Each row was made from one small tree. Brackets hold a mark, then the marks that hang from it, in alphabetical order. Every link used is in the known rows. Write each row's tree.
In the rows, 128 means zero.
Known rows:
(rugap (vibul leti ziril)): [ 94  72 128  91  86 111  87 134 135 127 100 100 128 153 139 156 191 145
 158 157 105 145 112 119  68]
(fulu kofo lero): [119 131  67 102 107  78 118 134 137 130 154 157 118 105 139 155  82 130
  99 129 123 146 147 140 170]
(rugap kofo): [114 134 106 150 132 138 151 133 127 119 131 176 125 139 121 111 162 119
 129 124 111 119 126 131 145]
(beses (kofo kikap (lero rugap (vibul fulu leti)) ziril)): [143 113  97  91 139  87 117  69 157 151 101 115 126 177 238  84 123 116
 104 175 150 129  87 125 105]
(fulu (kofo ziril) (lero rugap (vibul leti))): [108  95  39  76  73  87  71 125 162 145 124 133 106 122 174 153  60 127
 112 154 127 167 113 133 174]
(rugap kofo (vibul (leti fulu) (ziril lero))): [ 71  88 111  97  70 134 130 112 130 101  98 162 122 160 157 142 223 153
 153 156  71  99 106 125  96]
(vibul (fulu (kofo ziril) (lero beses))): [133 118  63  67  78 105 100 105 152 127 130 142 107 144 166 151 105 134
  97 116 117 139 134 110 166]
(vibul fulu leti (ziril (lero beses rugap))): [104 132 105  48  25 197  87  80 166 116  79  91  92 140 160 139 194 157
 148 137  87 103  62  63 102]
(ziril (lero (beses kofo) (vibul fulu leti))): [109 133  83  75  92 197 128  88 125 112 102 104 102 146 178 127 148 119
 135 130  89 117 109  93 120]
(fulu (lero vibul)): [104  91  93 113 110  94 111 145 124 136 130 126 115 113 143 140  94 113
 120 136 115 156 128 118 163]
(vibul fulu leti (ziril (lero beses (rugap kofo)))): [ 96 135  94  60  26 201  98  83 165 111  80 115  91 146 158 129 212 152
 149 136  78  99  62  65 109]
(rugap (kofo kikap (lero beses) ziril) (vibul (leti fulu))): [115  86  84  79 125  91 143  80 134 114  96 190 159 192 241  97 177 134
 144 165 103 145 113 128 118]
(kikap vibul): [ 96 111 124 113 132 118 132 146 127 113 119 117 121 117 127 126 130  94
 119 123 122 154 123 137 132]
(rugap kofo (vibul leti)): [ 95  73 103 136 120 123 127 135 120 120 110 163 129 168 142 138 200 129
 160 135  95 143 132 132  99]
(kofo (lero beses vibul) leti): [140 113  85  77 151 137 115 109 133 113 119 124 116 167 197  84  92 107
 141 147 115 143 128 121 156]
(beses (kofo ziril)): [133 140 116 111 145 101 123 109 150 136 147 130 135 154 149 109 128 103
  94 141 140 114 128 152 101]
(leti (lero vibul) ziril): [ 93  95 117 101  96 117  95 145 126 128 149 132 120  66 107 127 114 151
 126 151 131  92 132 117 186]
(fulu kofo (lero beses rugap)): [117 189  25  93 112 137 116 136 152 127 146 154 124  93 147 162  56 114
 100 110  96 190 108 118 185]
(lero (beses kofo) (rugap (vibul fulu leti))): [124 163  71 100 125 183 115 112 142 134 104 107 124 161 169 159 149 109
 133 103  79 177  81 101  76]
(kikap (lero beses rugap) (vibul (fulu kofo) leti ziril)): [ 60 134  65  33  30 160  93 119 176 120  85  96  97 123 166 166 176 117
 131  96  93 159  70  97 132]
(fulu kofo): [134 146  89 117 119 119 126 127 128 126 138 143 120 123 134 146 102 140
 113 133 131 130 143 147 143]
(kikap (lero (rugap kofo)) vibul): [ 48 124  89 132 121 138 144 153 161 115 112 144 121 112 142 132 155  87
 117  93 110 163  91 140 178]
(kofo kikap (lero beses (vibul leti)) ziril): [138  94  83  52 126 102 110  77 144 132  93 125 151 164 249  68 108 117
 137 186 144 164 101 106 147]
(beses (kofo lero)): [136 146 116 116 166  87 151 102 144 130 149 144 133 154 165 109 132 103
  93 145 134 117 124 147  98]
(vibul fulu): [140 104 136 119 100 130 120 107 128 132 108 117 102 153 142 140 155 145
 125 116 126 106 126 108 120]
(vibul fulu (leti ziril)): [140  80 142  64  52 124  79  96 130 140 112 115  90 139 130 142 188 172
 151 133 130  73 137  93  93]

Which tree is each row?
[107 128  86  80  88 133 144 104 130 114 110 176 121 160 176 109 170 122
 137 150  88 116  99 111 129] : (rugap (kofo (lero beses (vibul (leti fulu) ziril))))
[127 118 102 139 181  95 142 106 142 130  99 133 153 142 218 102 113 129
 121 169 134 181  84 126 144] : (kofo kikap (lero (rugap vibul)))
[104  68 109 110 116  84 147 103 124 114 109 192 131 186 188 135 194 139
 146 151  95 117 128 140  98] : (rugap (kofo lero) (vibul (leti fulu)))
[152 108 118  74 128  81 104  72 178 122 120 150 125 180 224  84  84 137
 112 159 139  92 109 155 152] : (kofo (lero rugap) (leti fulu) ziril)
[106  85 102 138 138 119 140 121 110 125  98 160 144 162 176 113 194 138
 165 147 105 151 124 122 105] : (rugap (kofo kikap) (vibul leti))
[127  66  77 100 162 106 124  87 146 107  96 166 133 216 238  71 172 126
 134 155 109 147 124 125 154] : (rugap (kofo kikap (lero beses) leti ziril) (vibul fulu))
[136 158 116 108 182 113 143 108 124 129 132 110 129 142 185  71 118  96
 118 131 137 122 130 147 102] : (beses (kofo (kikap vibul) leti))
[125  71 101 105 120 109  91 128 122 121 121 119 100 158 145 159 148 159
 131 135 115 127 155 139 127] : (rugap (vibul (fulu (kofo (leti ziril)))))
[ 55 119 102  54  63 147 117 132 159 109  98  96 110 126 149 147 191 102
 119  93  95 149  92  99 144] : (kikap (lero beses) (vibul fulu ziril))
[ 88 109 101 129 120 172 119 115 147 107 102 116 123 126 157 141 139 135
 139 144  99 147  95 121 140] : (ziril (lero (rugap (vibul leti))))
[159 130 113  90 185  70 127  72 158 133 139 134 142 178 227  46 111 111
 102 170 161 105 129 155 117] : (beses (kofo kikap lero leti ziril))
[124 170  89  83 143 163 107 113 147 129 127 117 136 100 184  79 115 144
 150 118 127 130 113 113 185] : (kofo (kikap (lero beses rugap)) (leti ziril))
[126  62 123  78  59 130  79 114 113 144  99  96  85 140 142 143 160 157
 155 145 124 100 130  98 111] : (lero (vibul fulu (leti ziril)))
[127 106 104 100 154  75 123 101 153 135 137 132 130 172 186  98 116  95
  89 170 144 125 121 154 115] : (beses (kofo (lero vibul) ziril))
[134 156 116  92 174 109 127 115 123 128 145 113 123 121 163  71 125 108
 114 141 138 107 137 146 110] : (beses (kofo (kikap vibul) (leti ziril)))
[129 137  77  85 139 124 113 100 184 119 120 145 146 153 189 101  95 101
 101 155 127 171  84 124 165] : (kofo (lero beses rugap) ziril)
[134 116 107  78 154  77 113  92 149 132 130 113 120 161 208  69 115  98
  99 138 145 118 130 142 119] : (beses (kofo (kikap (vibul (fulu lero))) leti ziril))
[ 98 152  70 103 110 202 122 119 129 109 113 135 109  93 148 108 139 141
 127 148  92 127  94  93 193] : (leti (ziril (lero beses (rugap (kofo kikap)) (vibul fulu))))
[130 137  61  88  94 177 116 122 110 127 103 111 101 143 161 154 106 126
 129 115  97 159 119 100 151] : (lero beses (vibul (fulu kofo)))
[100 138 102 149 139 129 165 119 130 126 119 173 142 130 167  92 171 130
 134 120 124 124 118 126 168] : (rugap (kofo (kikap lero)))
[ 95  88 110 119 127 111 125 132 120 106 142 187 124 136 142 119 164 156
 141 131  93  82 149 148 155] : (rugap (kofo (leti fulu lero ziril)) vibul)
[ 65 112 104 128 108 131 110 144 167 130 110 110 134 125 146 161 160 129
 130 116 109 162  86 130 146] : (kikap (lero (rugap (vibul ziril))))
[126 128 100 106 145 117  99 107 163 136 144 118 123 146 172  87  90 109
 107 140 139 100 115 149 139] : (beses (kofo (leti (lero rugap vibul)) ziril))
[153 167 130 102 145 116 140  96 125 132 147 134 120 158 168 108 118 124
 117 116 120  72 142 154  85] : (beses (kofo (leti fulu)))
[157 152 126  91 159  84 147  80 138 126 148 151 121 174 196  94 118 121
 104 137 127  72 138 158  93] : (beses (kofo lero (leti fulu)))
